Each row was made from one path, in order. Every step used is in the known rows, and no mark comes twice. Write each row's path.
Known rows:
zodup tedu digu: [-0.11  0.28 -0.16 -0.22 -0.11  0.03  0.01 -0.40 -0.24 -0.18 -0.03  0.19
  0.20  0.20 -0.01  0.00 -0.02 -0.28  0.25  0.14  0.23  0.02]
sokol digu: [ 0.06  0.08 -0.04 -0.45 -0.08 -0.01  0.29  0.01 -0.08 -0.10 -0.10 -0.08
  0.16 -0.29 -0.16  0.07  0.11  0.09  0.18 -0.07 -0.27  0.32]
deduf zadu tedu digu: [-0.11 -0.34 -0.14  0.16  0.05 -0.11 -0.16 -0.26 -0.25 -0.22 -0.03  0.18
  0.10  0.15  0.08 -0.21 -0.05  0.65 -0.11  0.12 -0.02  0.02]
zadu tedu: [ 0.00 -0.04 -0.14 -0.20  0.01 -0.15  0.11  0.05 -0.27 -0.23  0.04  0.25
  0.05 -0.21  0.01 -0.13  0.00  0.31  0.32  0.00  0.04  0.27]
digu sokol bikeg: [ 0.20  0.11  0.12 -0.32  0.24  0.09  0.41  0.15  0.29 -0.02  0.14 -0.03
 -0.06 -0.18 -0.20  0.02 -0.06 -0.39  0.18  0.09 -0.04  0.45]
zodup deduf zadu tedu digu: [-0.10 -0.34 -0.07  0.26  0.03 -0.07 -0.31 -0.23 -0.27 -0.02 -0.02  0.29
  0.06  0.16  0.04 -0.08 -0.06  0.55  0.09  0.00  0.05 -0.32]
deduf zodup tedu digu: [-0.20  0.08 -0.26  0.08 -0.05 -0.09  0.03 -0.13 -0.44 -0.10 -0.17 -0.01
  0.13  0.23  0.13  0.03  0.21 -0.41  0.00  0.15  0.40 -0.08]
zadu deduf zodup tedu digu sokol bikeg: [-0.01  0.00 -0.09  0.10  0.19  0.04  0.32 -0.07 -0.16  0.22  0.11 -0.09
 -0.21  0.05  0.07  0.24  0.11 -0.53 -0.25  0.01  0.16  0.13]
zadu tedu digu sokol bikeg zodup deduf: [-0.19 -0.09  0.22  0.39  0.19 -0.02 -0.01 -0.01  0.09 -0.02  0.12  0.08
 -0.21 -0.09  0.17  0.19 -0.12  0.04  0.19 -0.12 -0.10 -0.33]
deduf zodup tedu zadu: [-0.05  0.31 -0.13 -0.14  0.02  0.10 -0.03  0.10 -0.37 -0.03 -0.05 -0.17
  0.00  0.19 -0.16 -0.07  0.16 -0.47  0.07  0.27  0.38  0.25]
sokol digu tedu zodup: [ 0.03 -0.08  0.15 -0.22 -0.10  0.09  0.13  0.08  0.12  0.10 -0.43  0.04
  0.06 -0.28 -0.02  0.06  0.03 -0.05 -0.10 -0.29 -0.26  0.53]
zadu tedu digu: [-0.23 -0.13 -0.05  0.00  0.02 -0.13  0.04 -0.25 -0.26 -0.25 -0.04  0.31
  0.08  0.00  0.07 -0.08  0.02  0.42  0.23  0.03  0.00  0.10]
zodup deduf zadu tedu: [ 0.13 -0.25 -0.15  0.06  0.02 -0.09 -0.24  0.08 -0.28  0.01  0.07  0.23
  0.04 -0.04 -0.02 -0.13 -0.09  0.44  0.18 -0.02  0.08 -0.17]
tedu digu sokol bikeg zodup: [-0.16  0.11  0.22  0.10  0.16  0.05  0.21 -0.11  0.40 -0.13  0.09 -0.21
 -0.14 -0.06  0.12  0.15 -0.02 -0.21 -0.12  0.08 -0.15 -0.04]
deduf zadu tedu: [ 0.11 -0.24 -0.23 -0.05  0.04 -0.12 -0.08  0.05 -0.27 -0.19  0.05  0.12
  0.08 -0.05  0.02 -0.26 -0.07  0.55 -0.03  0.09  0.03  0.17]
tedu zodup deduf zadu: [ 0.18 -0.06  0.01  0.09 -0.12  0.05 -0.32  0.06  0.17  0.27  0.03  0.08
 -0.17  0.08 -0.02 -0.16  0.06 -0.06 -0.20  0.05  0.39 -0.15]
sokol bikeg pebov: [ 0.13  0.10 -0.01 -0.33 -0.07  0.06  0.32  0.01  0.43 -0.15 -0.11 -0.31
  0.08 -0.37 -0.24  0.19  0.02  0.13  0.44  0.03  0.08  0.19]
bobe bikeg zodup: [ 0.03  0.19  0.17  0.02 -0.18 -0.19  0.11  0.22  0.39 -0.02  0.02 -0.14
 -0.01 -0.04  0.16 -0.08  0.04 -0.10 -0.14  0.01 -0.20 -0.13]
digu tedu zadu: [-0.07  0.16  0.27 -0.37  0.09  0.25  0.04 -0.06  0.15 -0.06 -0.22  0.05
  0.10 -0.05 -0.26  0.00 -0.09 -0.02  0.19  0.00 -0.27  0.55]
zodup deduf zadu tedu digu sokol: [-0.07 -0.42 -0.02  0.34  0.25  0.01 -0.21 -0.04 -0.24  0.05  0.28  0.32
  0.02  0.29 -0.08 -0.16 -0.06  0.36 -0.11 -0.09 -0.07 -0.27]
sokol digu tedu zadu: [-0.06  0.06  0.28 -0.44  0.05  0.27  0.14 -0.03  0.04 -0.03 -0.37 -0.10
  0.18 -0.18 -0.33  0.11 -0.06  0.12  0.16 -0.14 -0.60  0.67]
bobe bikeg zodup tedu: [ 0.10  0.39 -0.03 -0.03 -0.26 -0.15  0.01  0.11  0.12 -0.03  0.04 -0.08
  0.09  0.13  0.18 -0.06 -0.09 -0.44 -0.02  0.03  0.01 -0.17]
bobe bikeg zodup deduf zadu tedu: [ 0.11 -0.22  0.06  0.46 -0.13 -0.25 -0.31  0.29  0.10  0.13  0.06  0.03
 -0.04  0.09  0.21 -0.15 -0.12  0.37 -0.19 -0.10 -0.17 -0.51]
deduf zadu: [ 0.15 -0.04 -0.14 -0.22 -0.01 -0.01 -0.02 -0.02  0.03 -0.11  0.04 -0.05
  0.11  0.00 -0.07 -0.18  0.01  0.19 -0.13  0.17  0.04  0.12]
bobe bikeg zodup deduf zadu tedu digu: [-0.12 -0.32  0.15  0.67 -0.11 -0.24 -0.39 -0.01  0.11  0.11 -0.03  0.09
 -0.02  0.29  0.28 -0.10 -0.09  0.49 -0.27 -0.07 -0.21 -0.67]

Which path is each row?
[ 0.15 -0.30  0.13  0.04 -0.10  0.15 -0.22  0.10  0.12  0.33 -0.41  0.02
  0.06 -0.09 -0.06  0.05 -0.05  0.08 -0.25 -0.31 -0.22  0.10]
sokol digu tedu zodup deduf zadu
[ 0.17 -0.04 -0.07 -0.12 -0.04  0.04 -0.17  0.02  0.01  0.09  0.05  0.06
  0.07  0.01 -0.11 -0.05  0.00  0.08  0.07  0.05  0.10 -0.22]
zodup deduf zadu
[ 0.01 -0.08  0.07 -0.43 -0.03  0.06  0.28  0.04 -0.03 -0.08 -0.40 -0.01
  0.29 -0.33 -0.12  0.17 -0.03  0.09  0.17 -0.28 -0.55  0.48]
sokol digu tedu
[ 0.16  0.07  0.08  0.09 -0.06  0.02 -0.16  0.03  0.34  0.05 -0.10 -0.31
 -0.13 -0.22  0.14  0.17 -0.13  0.01  0.01  0.12  0.04 -0.37]
sokol bikeg zodup deduf zadu
[-0.04 -0.10  0.21  0.37  0.17  0.11 -0.14 -0.08  0.37  0.10  0.11 -0.21
 -0.14  0.11  0.10  0.14 -0.11 -0.08 -0.26  0.05 -0.10 -0.47]
tedu digu sokol bikeg zodup deduf zadu
[ 0.11  0.49 -0.10 -0.22 -0.13  0.00  0.08 -0.08  0.08 -0.19 -0.11 -0.25
 -0.02 -0.22  0.20  0.18 -0.18 -0.47  0.27  0.18  0.22  0.03]
sokol bikeg zodup tedu
[-0.13  0.30  0.05  0.18 -0.24 -0.14 -0.07 -0.19  0.13 -0.05 -0.05 -0.03
  0.11  0.33  0.23 -0.02 -0.06 -0.34 -0.11  0.07 -0.03 -0.32]
bobe bikeg zodup tedu digu
[-0.16  0.05 -0.26  0.04 -0.08 -0.08  0.09 -0.22 -0.42  0.10  0.02  0.02
 -0.07  0.08  0.19  0.17  0.26 -0.20 -0.20 -0.01  0.25 -0.11]
zadu deduf zodup tedu digu
[ 0.15 -0.21  0.04  0.34  0.22 -0.01 -0.13  0.27  0.09  0.04  0.20 -0.11
 -0.19 -0.13  0.11  0.02 -0.23  0.17 -0.07 -0.05 -0.08 -0.26]
digu sokol bikeg zodup deduf zadu tedu
[-0.12 -0.17  0.18 -0.17  0.07  0.16  0.22  0.16 -0.13  0.25 -0.32 -0.27
 -0.08 -0.31 -0.14  0.27  0.22  0.21 -0.29 -0.29 -0.59  0.54]
sokol digu tedu zadu deduf zodup
[-0.20 -0.21 -0.01  0.08  0.25 -0.04  0.14 -0.07 -0.22 -0.18  0.25  0.34
  0.03  0.12 -0.05 -0.16  0.01  0.23  0.04 -0.06 -0.12  0.16]
zadu tedu digu sokol
[ 0.00  0.27  0.17 -0.43  0.00  0.18  0.11 -0.15  0.14  0.11  0.26  0.00
 -0.24 -0.17 -0.23  0.03  0.11  0.20  0.01  0.06 -0.15  0.38]
tedu zadu deduf
[ 0.07  0.15  0.11 -0.08 -0.15  0.03 -0.13  0.09  0.17  0.24  0.03  0.22
 -0.21 -0.08 -0.03 -0.04  0.13 -0.30  0.14 -0.04  0.41 -0.05]
tedu zodup deduf
[ 0.02  0.53  0.19 -0.04 -0.18  0.05 -0.13  0.05  0.20  0.02  0.07 -0.18
 -0.02  0.29 -0.04 -0.12 -0.12 -0.40 -0.03  0.17 -0.04  0.03]
bobe bikeg zodup tedu zadu
[ 0.04  0.51 -0.03 -0.43 -0.03  0.22 -0.05 -0.18 -0.18 -0.11  0.09  0.02
  0.06  0.16 -0.29 -0.10 -0.08 -0.35  0.33  0.25  0.21  0.37]
zodup tedu zadu
[-0.17  0.00 -0.22  0.15  0.17  0.00  0.13  0.05 -0.41 -0.03  0.12  0.02
  0.09  0.36  0.00 -0.05  0.19 -0.59 -0.19  0.06  0.27 -0.04]
deduf zodup tedu digu sokol
[-0.10 -0.22  0.08  0.47  0.00 -0.08 -0.31 -0.21  0.07 -0.05 -0.17 -0.08
 -0.13 -0.07  0.30  0.14 -0.18  0.46  0.02  0.07  0.00 -0.47]
sokol bikeg zodup deduf zadu tedu digu
[-0.08  0.20 -0.12 -0.15  0.12  0.12  0.11 -0.21 -0.22 -0.10  0.25  0.23
  0.15  0.34 -0.13 -0.07 -0.03 -0.46  0.06  0.04  0.10  0.08]
zodup tedu digu sokol
[-0.01 -0.16 -0.14  0.28 -0.07 -0.14 -0.36  0.11 -0.17 -0.09  0.10  0.00
 -0.05 -0.11  0.24 -0.06 -0.08  0.51 -0.04 -0.06  0.01 -0.51]
bikeg zodup deduf zadu tedu
[ 0.15  0.01  0.04 -0.25  0.15  0.14  0.42  0.19  0.46 -0.07  0.17 -0.28
  0.04 -0.23 -0.37  0.12  0.01 -0.05  0.25 -0.06 -0.04  0.24]
digu sokol bikeg pebov
[ 0.03  0.18  0.25  0.12 -0.21 -0.15 -0.05  0.25  0.39  0.19  0.05 -0.02
 -0.05 -0.02  0.11  0.04  0.04 -0.22  0.06 -0.11 -0.14 -0.47]
bobe bikeg zodup deduf
[ 0.06  0.13 -0.36 -0.17 -0.09 -0.10  0.17  0.08 -0.43  0.12  0.09 -0.03
 -0.10 -0.12  0.12  0.11  0.23 -0.30 -0.12 -0.03  0.28  0.05]
zadu deduf zodup tedu
[ 0.14 -0.25 -0.14  0.16 -0.04 -0.10 -0.24  0.10 -0.10 -0.02  0.02  0.14
 -0.16  0.02  0.11 -0.36 -0.01  0.41 -0.30  0.09  0.31  0.23]
deduf zadu tedu zodup
[-0.01 -0.07 -0.15 -0.12 -0.03 -0.14  0.27  0.18 -0.15  0.14  0.09 -0.10
 -0.20 -0.29  0.11  0.10  0.36  0.04 -0.24 -0.05  0.08  0.09]
zadu deduf zodup
[-0.20 -0.33 -0.01  0.55  0.16 -0.04 -0.33  0.00 -0.14 -0.03  0.31  0.09
 -0.07  0.22  0.18 -0.09 -0.05  0.44 -0.31 -0.12 -0.16 -0.61]
bikeg zodup deduf zadu tedu digu sokol
[ 0.11  0.00  0.06 -0.14 -0.19 -0.10  0.24  0.21  0.47  0.01  0.02 -0.15
  0.18 -0.01 -0.26 -0.06  0.11  0.16  0.14 -0.11 -0.13 -0.01]
bobe bikeg pebov
[ 0.04  0.22  0.01 -0.16  0.17  0.15  0.24 -0.25  0.01 -0.05  0.07  0.08
  0.05  0.19 -0.13  0.08 -0.17 -0.62  0.22  0.14  0.13  0.26]
zodup tedu digu sokol bikeg
[-0.09 -0.07 -0.18  0.20  0.14  0.09  0.26  0.07  0.00 -0.03 -0.05 -0.36
  0.09  0.16 -0.16  0.20  0.13 -0.41  0.04  0.00  0.29 -0.08]
deduf zodup tedu digu sokol bikeg pebov
[ 0.15 -0.20  0.13  0.10 -0.06  0.13 -0.32  0.08  0.23  0.30 -0.27  0.17
 -0.03  0.02  0.02 -0.06 -0.08 -0.07 -0.22 -0.17  0.12  0.00]
digu tedu zodup deduf zadu
